What can hang from each mark:
T: M V
V: T Y Z
P: C J
J: B P
M: T
Y: C V
C: P Y
B: C J

Known rows, with every way that one mark hangs from another:
[C [Y V]]: [-1.34  3.24 -0.15  0.38 -1.68 -1.52 -5.24  0.01 -0.74  0.77  0.82 -1.87
 -1.44 -1.14  0.60  0.76 -2.18 -2.17  1.55 -1.43  1.16 -0.61 -0.65 -0.63
  1.87]
[C Y]: [ 0.30  1.83 -0.91  2.76 -0.96 -0.76 -3.87 -1.26  0.52  0.91  2.01  0.44
 -2.11 -2.51  1.56  0.53  0.00 -3.37  0.88 -1.00  0.40 -0.95 -1.01 -0.57
  2.02]
[B [C [Y V]] [J P]]: [ 2.37  3.65  0.68  4.34 -1.67 -2.55  0.46  1.61 -2.58 -4.12 -2.42  0.68
  0.98  6.68 -0.33 -0.72 -2.30  0.62  5.07  3.00  1.05  0.26 -0.14 -0.21
  0.86]
[V T Y]: [ 0.98  0.87 -0.18 -0.15  0.02 -0.33  1.19 -0.70  2.74  0.72  0.60  3.17
 -0.86 -1.57  0.33 -0.93 -0.75  1.12 -4.62 -0.19  0.47 -1.26  0.82  0.88
 -0.82]
[J P]: [ 4.16 -0.61  0.02  1.96  0.70 -1.57 -2.59  0.04 -1.00  0.94  1.52  3.61
 -1.45 -3.42  0.66  1.11 -2.31  0.06 -0.68  2.39 -2.63  0.57  1.09 -2.54
  1.41]
[V [T M] [Y C]]: [-1.50 -3.94 -0.64 -0.37  1.58  0.79  5.64  1.47  2.22 -1.90  0.56 -1.04
 -0.18  3.87  0.36 -1.37  1.87  0.77 -5.74 -2.57  1.93 -0.99  1.19  2.15
 -1.57]
[P C [J B]]: [ 6.22 -3.29 -0.43  1.12 -0.05  2.13  0.88 -4.99 -2.74 -0.72  0.69  0.97
  3.30 -5.53  1.30  1.26  3.33 -2.10 -2.50  0.17 -1.62  0.38  0.69 -1.42
  1.86]
[P [C Y] [J B]]: [ 4.23 -1.39 -0.31  1.65 -1.07  2.91  0.14 -4.97 -1.78 -1.81  1.65 -0.20
  2.21 -2.57  2.13 -0.44  4.41 -4.57 -2.15 -0.45 -0.40  0.96 -1.33 -0.35
  2.62]
[J B P]: [ 6.21 -1.81  0.80  0.94  1.94  0.17 -3.18 -0.50 -2.35  0.52  0.32  4.30
 -0.82 -2.44  0.05  0.27 -0.93  1.02 -1.02  3.59 -2.87 -0.18  0.86 -1.63
  1.72]
[Y [C [P J]] [V T]]: [-0.22  1.18  1.70 -3.15 -1.00  0.72  2.40  0.52 -0.01  0.65 -0.28 -6.11
  7.57 -2.45 -2.25  1.01 -2.87  0.84  1.32  0.68 -0.82  1.90  1.23  1.77
  0.02]
[M T]: [ 4.89  1.44 -0.25  1.93  0.58 -1.26  2.18 -1.01  3.09  1.49  0.95 -0.08
  2.07 -4.77  0.03  3.91 -0.70  0.78  1.06 -1.05 -0.35  0.70 -0.25 -4.70
 -0.14]
[B C J]: [ 5.05  1.03 -1.35  6.52 -0.86 -1.64  3.27 -0.28 -0.27 -1.89 -1.99  3.68
  1.35  0.33 -0.59  1.23 -0.12  1.28  4.01  1.41  0.88 -1.44  0.77 -1.51
 -0.22]
[T [V [Y C]]]: [-2.20 -6.22 -0.57 -1.53 -1.67 -0.25 -1.16  1.46 -0.22  0.51  2.22  1.59
 -3.17  2.39 -0.94 -1.10  0.32  1.78 -6.24  0.73  2.03 -0.15  1.58  2.70
 -0.40]
[V [T M] Y Z]: [-2.95  0.94 -1.18 -1.67  2.34  0.79  4.92  0.31  3.15  1.83 -1.07  2.08
 -3.66 -1.35 -0.54 -1.95  1.70  1.37 -2.90 -2.31  0.92 -1.46  0.47  1.88
 -2.73]
[P [C Y] J]: [ 1.49 -0.24 -1.04  1.76 -2.31  1.17  0.90 -4.80 -0.54 -1.00  2.51 -1.72
  2.20 -4.20  2.94  0.89  2.91 -5.45 -1.13 -1.80 -0.10  1.36 -0.63 -0.74
  2.39]
[J [B [C Y]] P]: [ 5.31 -0.21  0.95  3.80  0.12  0.56 -3.51 -0.04 -1.59 -3.46 -0.44  2.46
 -1.16  4.39  1.24 -2.53 -0.17  0.15  1.75  2.54 -1.47 -0.35 -1.59 -0.94
  1.66]
[P [C Y]]: [ 0.29 -1.82 -1.00  2.19 -1.58  0.17 -3.30 -2.63  0.61 -1.04  2.73 -0.11
 -0.33 -1.62  3.58  0.83  2.09 -4.85 -1.54 -2.86 -0.54  0.08 -1.05 -2.14
  1.64]
[V T]: [ 2.67  2.65 -0.09  0.23  0.75 -0.64  1.72 -1.23  2.00  1.19 -0.01  1.99
 -0.28 -3.53  1.19  1.62 -1.11  0.50 -1.33  0.29 -0.85 -1.04  0.12 -1.11
 -0.37]
[V T Z]: [ 0.62  4.23  0.15 -1.55  0.67 -0.04  2.75 -0.96  2.01  3.64 -1.47  2.88
 -2.34 -5.52  0.29 -0.60 -0.86 -0.22 -0.46  0.50 -1.20 -1.01 -0.45 -0.03
 -1.15]
[T M [V [Y C]]]: [-3.81 -8.13 -1.73 -0.64  0.75  0.11  1.72  2.70 -0.07 -0.70  1.60  0.27
 -3.71  4.00 -0.58 -0.08  2.44  2.71 -4.38 -1.60  2.93 -0.24  2.00  2.17
 -1.54]
[T [V Y]]: [-1.66 -2.81 -1.29 -0.71 -1.09 -0.61 -2.41  0.55  0.74  1.94  2.04  4.08
 -4.42 -0.90 -1.45  0.28  0.08  2.77 -3.61  0.61  1.32 -0.76  1.38  1.22
 -0.61]
[M [T V]]: [ 2.15 -0.26 -0.56 -0.10  0.35 -1.39  1.86 -0.39  2.21  1.83  1.03  0.63
 -0.69 -1.99 -0.91  4.67 -0.61  3.34  0.75  1.01  0.69  0.82 -0.21 -3.78
 -1.14]
[Y C [V [T M]]]: [-0.83 -1.06  0.42 -1.80  1.73 -0.62  4.14  2.14 -0.12 -1.50 -1.45 -4.13
  1.23  2.44  0.97  1.29 -1.34  1.37 -1.31 -2.72  1.55 -0.27  1.02  0.07
 -1.12]

Rows:
[-5.55 -3.46 -0.28 -3.00  1.68  2.46  2.71  2.54  3.53  1.55 -0.01 -1.87
  1.44  1.36 -2.41 -2.61  2.30  1.81 -1.77 -2.10 -0.28 -0.45  0.60  3.14
 -3.01]  [V [T M] [Y [C P]] Z]
[ 1.57  3.45  2.07 -0.64 -0.41  0.27 -3.46  1.14 -2.65 -1.16 -2.74  1.36
 -2.45  4.07 -0.66 -4.61 -2.59  1.04  2.40  1.84 -1.09 -0.02 -2.10  0.28
  0.66]  [J [B [C [Y [V Z]]]] P]
[-1.36  5.86  0.86 -1.30 -0.86 -0.84 -1.22 -0.08  0.58  0.17 -0.33 -1.64
 -0.48  1.05  1.18 -0.01 -2.64 -0.57  0.26 -0.99  1.14 -0.56 -1.22  0.39
  0.38]  [C [Y [V T]]]
[-2.41  0.12 -0.31 -0.81  0.90  0.27  0.72 -0.45  1.00 -3.27 -0.17 -3.87
  0.50  3.17  4.17  1.15  1.28 -1.29 -0.88 -4.61  1.26  0.05 -1.36 -1.33
 -0.84]  [P [C [Y [V [T M]]]]]
[ 2.08  0.37  2.38 -3.80  0.41  2.21  1.00 -0.29 -1.86 -0.20 -1.65 -4.95
  8.27 -0.09 -2.94 -0.02 -1.47  1.58  0.77  2.29 -1.29  1.45  0.73  2.50
  0.24]  [Y [C [P [J B]]] [V T]]
[-4.13 -1.63 -2.13 -1.46  2.09  0.10  1.22  1.07  0.19  3.50 -0.39  2.64
 -6.13 -2.82 -1.07  1.41  1.83  2.99  2.19 -0.75  0.68 -1.25  0.85 -0.28
 -1.94]  [T M [V Z]]
[-3.15  0.31  0.91 -3.87  1.70 -0.08  5.09  2.36 -0.22  1.06 -3.08 -3.69
 -0.43  0.76 -0.08 -1.01 -0.94  0.96 -1.05 -2.55  1.24 -0.29  0.16  1.28
 -1.76]  [Y C [V [T M] Z]]
[-2.88  3.54 -0.04 -3.08  2.40 -0.47  3.17  1.10  1.00  2.34 -3.41 -0.87
 -1.87 -1.83 -0.44  0.23 -1.27  2.16  1.86 -2.43  0.45 -1.13  0.18  0.00
 -2.25]  [Y [V [T M] Z]]
[-3.59  2.78  0.15 -0.04 -1.41 -0.34 -9.07  1.09  0.20  1.89  1.67 -3.81
  1.49 -1.23 -0.92  1.55 -2.53 -0.47  4.99 -1.15 -0.52  0.00 -0.76 -0.22
  1.08]  [C P [Y V]]
[ 0.86 -0.33  1.88 -3.18  0.10  1.22 -4.59 -0.94 -3.90 -0.40 -0.79  0.96
 -1.12  1.15  0.79 -3.14 -0.17 -2.23 -1.82  1.08 -2.11  1.01 -1.89 -0.61
  1.46]  [J B [P [C [Y [V Z]]]]]
[-0.64 -1.27 -1.38  0.32  2.28  0.49  3.46  0.16  3.43 -0.46  0.19  1.54
 -1.97  0.71  0.92  0.09  1.69  1.91 -3.01 -2.44  1.12 -1.86  1.39  0.34
 -1.98]  [V [T M] Y]
[ 5.44 -3.48 -0.52  4.22  0.46 -1.10  2.21 -1.15 -2.00 -2.37  0.26  4.32
  2.76 -0.90  0.99  2.24  1.62 -0.81 -1.02  3.67 -1.91  1.03  1.57 -2.57
  1.04]  [B [J [P C]]]
[-5.94 -6.27 -1.54 -2.69  0.69  0.77  2.81  2.63  0.03  1.52  0.40  1.45
 -5.59  2.64 -2.02 -2.29  2.84  2.29 -4.08 -1.33  2.63 -0.84  1.27  3.02
 -2.23]  [T M [V [Y C] Z]]
[ 3.00 -1.89 -0.31  3.87 -0.34 -0.56  0.95 -1.56 -1.54 -3.46  1.11  2.68
  1.57  2.25  2.07  0.74  2.50 -3.27 -0.06  3.24 -0.84  1.50  0.01 -1.18
  1.71]  [B [J [P [C Y]]]]
[ 1.56 -0.01  0.54  1.99 -1.18 -1.64 -0.71 -0.63 -2.95 -3.48 -0.33  0.67
  2.07  4.07  1.03  0.83  0.03 -2.39  0.92  2.33 -0.14  1.33  0.15 -1.29
  1.59]  [B [J [P [C [Y V]]]]]
[-0.38  2.02 -0.36 -1.26  2.41 -0.82  2.57  0.99  0.99  0.08 -2.06 -2.04
 -0.21 -0.61  0.97  2.79 -1.97  2.50  0.79 -2.59  0.83 -1.11  0.99 -1.13
 -1.55]  [Y [V [T M]]]
[-4.12 -1.20 -1.06 -2.53 -0.74  0.03 -1.25  0.31  0.51  4.23  0.66  4.87
 -6.54 -2.21 -2.17 -2.11  0.22  2.48 -2.85  0.97  0.96 -0.92  0.58  2.46
 -1.40]  [T [V Y Z]]
[-0.53  1.92  0.69 -0.38 -1.20 -0.78  0.87 -0.31 -3.05 -0.93 -1.80  1.43
  0.79  2.33 -0.13 -1.29  0.28 -2.78  1.03  2.44 -0.37  1.34 -0.45  0.15
  0.88]  [B [J [P [C [Y [V Z]]]]]]
[ 0.65  1.53  1.79 -2.22 -0.79 -0.73 -1.30 -0.60 -0.65 -3.04  0.05 -0.99
  1.75  3.01  3.34 -0.52 -1.74 -1.29 -2.96  0.21 -1.36  1.67 -1.29 -2.07
  0.69]  [J [P [C [Y [V T]]]]]
[-0.94  1.91 -0.87  1.61 -1.23  1.31 -3.13 -2.13  1.07  1.88  2.74 -3.30
  3.39 -4.78 -1.25  1.68  1.19 -2.56  4.68  0.64 -1.27  1.00 -0.67  1.29
  1.83]  [C [P J] Y]
[ 1.25 -0.39  0.08  3.67 -0.36  1.84 -6.86 -0.04  1.23 -2.09  0.93 -0.96
  1.97  2.36 -0.70 -0.90  0.69  0.87  5.07  0.12 -1.71 -1.33 -1.85 -0.37
  0.68]  [J [B [C P Y]]]
[-5.38 -0.93  0.83 -4.32  1.96  0.98  1.26  3.38  1.22  1.74 -2.18 -5.69
  3.02  0.11 -2.36  0.00 -0.92  2.38  2.12 -1.82 -0.52  0.24  0.48  1.39
 -2.72]  [Y [C P] [V [T M] Z]]
[ 0.28  5.23  0.86  2.41 -1.32 -2.15  1.47  1.96 -2.35 -1.47 -3.49  1.78
 -0.53  5.31 -1.52 -2.82 -1.76  0.25  5.42  3.40  0.63  0.57 -1.10  0.74
  0.22]  [B [C [Y [V Z]]] [J P]]
[-4.19 -4.12  0.60 -3.96 -0.67  1.02  1.27  2.60  3.42  3.32  1.66 -1.53
  1.29  1.23 -5.26 -0.42  0.39  3.80 -1.23  0.98  0.45  2.03 -0.23  1.69
 -2.94]  [M [T [V [Y [C P]] Z]]]
[-0.44  2.69  0.86 -0.93 -0.52  1.91 -4.70 -1.43 -2.24  0.92  0.61 -4.61
  4.22 -2.25 -2.65  0.37 -0.58 -0.76  4.49  1.73 -0.96  0.55 -0.34  1.40
  2.07]  [C [P [J B]] [Y V]]
[ 0.20  1.57 -1.22  6.77 -1.33 -0.04 -1.74  0.56  1.41 -2.36  0.28 -0.39
  3.75  3.10 -1.76  0.52  1.00 -0.13  8.37  1.37  0.05 -0.81 -0.75  0.68
  0.05]  [B [C P Y] J]
[ 1.74 -2.53  0.24  1.77 -0.89 -0.13 -3.72 -1.42 -0.70 -2.05  2.91  1.82
 -0.22  0.08  3.82  0.11  1.06 -3.59 -2.61  0.21 -2.19  1.42 -0.67 -2.18
  2.11]  [J [P [C Y]]]
[-1.60  0.21  1.05 -2.98 -1.22 -0.86 -0.33  1.34 -2.36  2.92 -1.39 -1.78
 -0.89 -3.07 -1.29 -0.85 -2.67 -1.28 -1.66 -0.71  0.54  0.26  0.25  0.65
  0.65]  [Y C [V Z]]
[-5.11  5.17 -0.03 -2.75  1.52  0.07  2.35  1.08  1.18  1.09 -2.29 -2.57
 -3.47  0.97  0.68 -1.18 -0.48 -0.44  2.64 -3.08  1.76 -0.91 -1.69  1.11
 -1.51]  [C [Y [V [T M] Z]]]
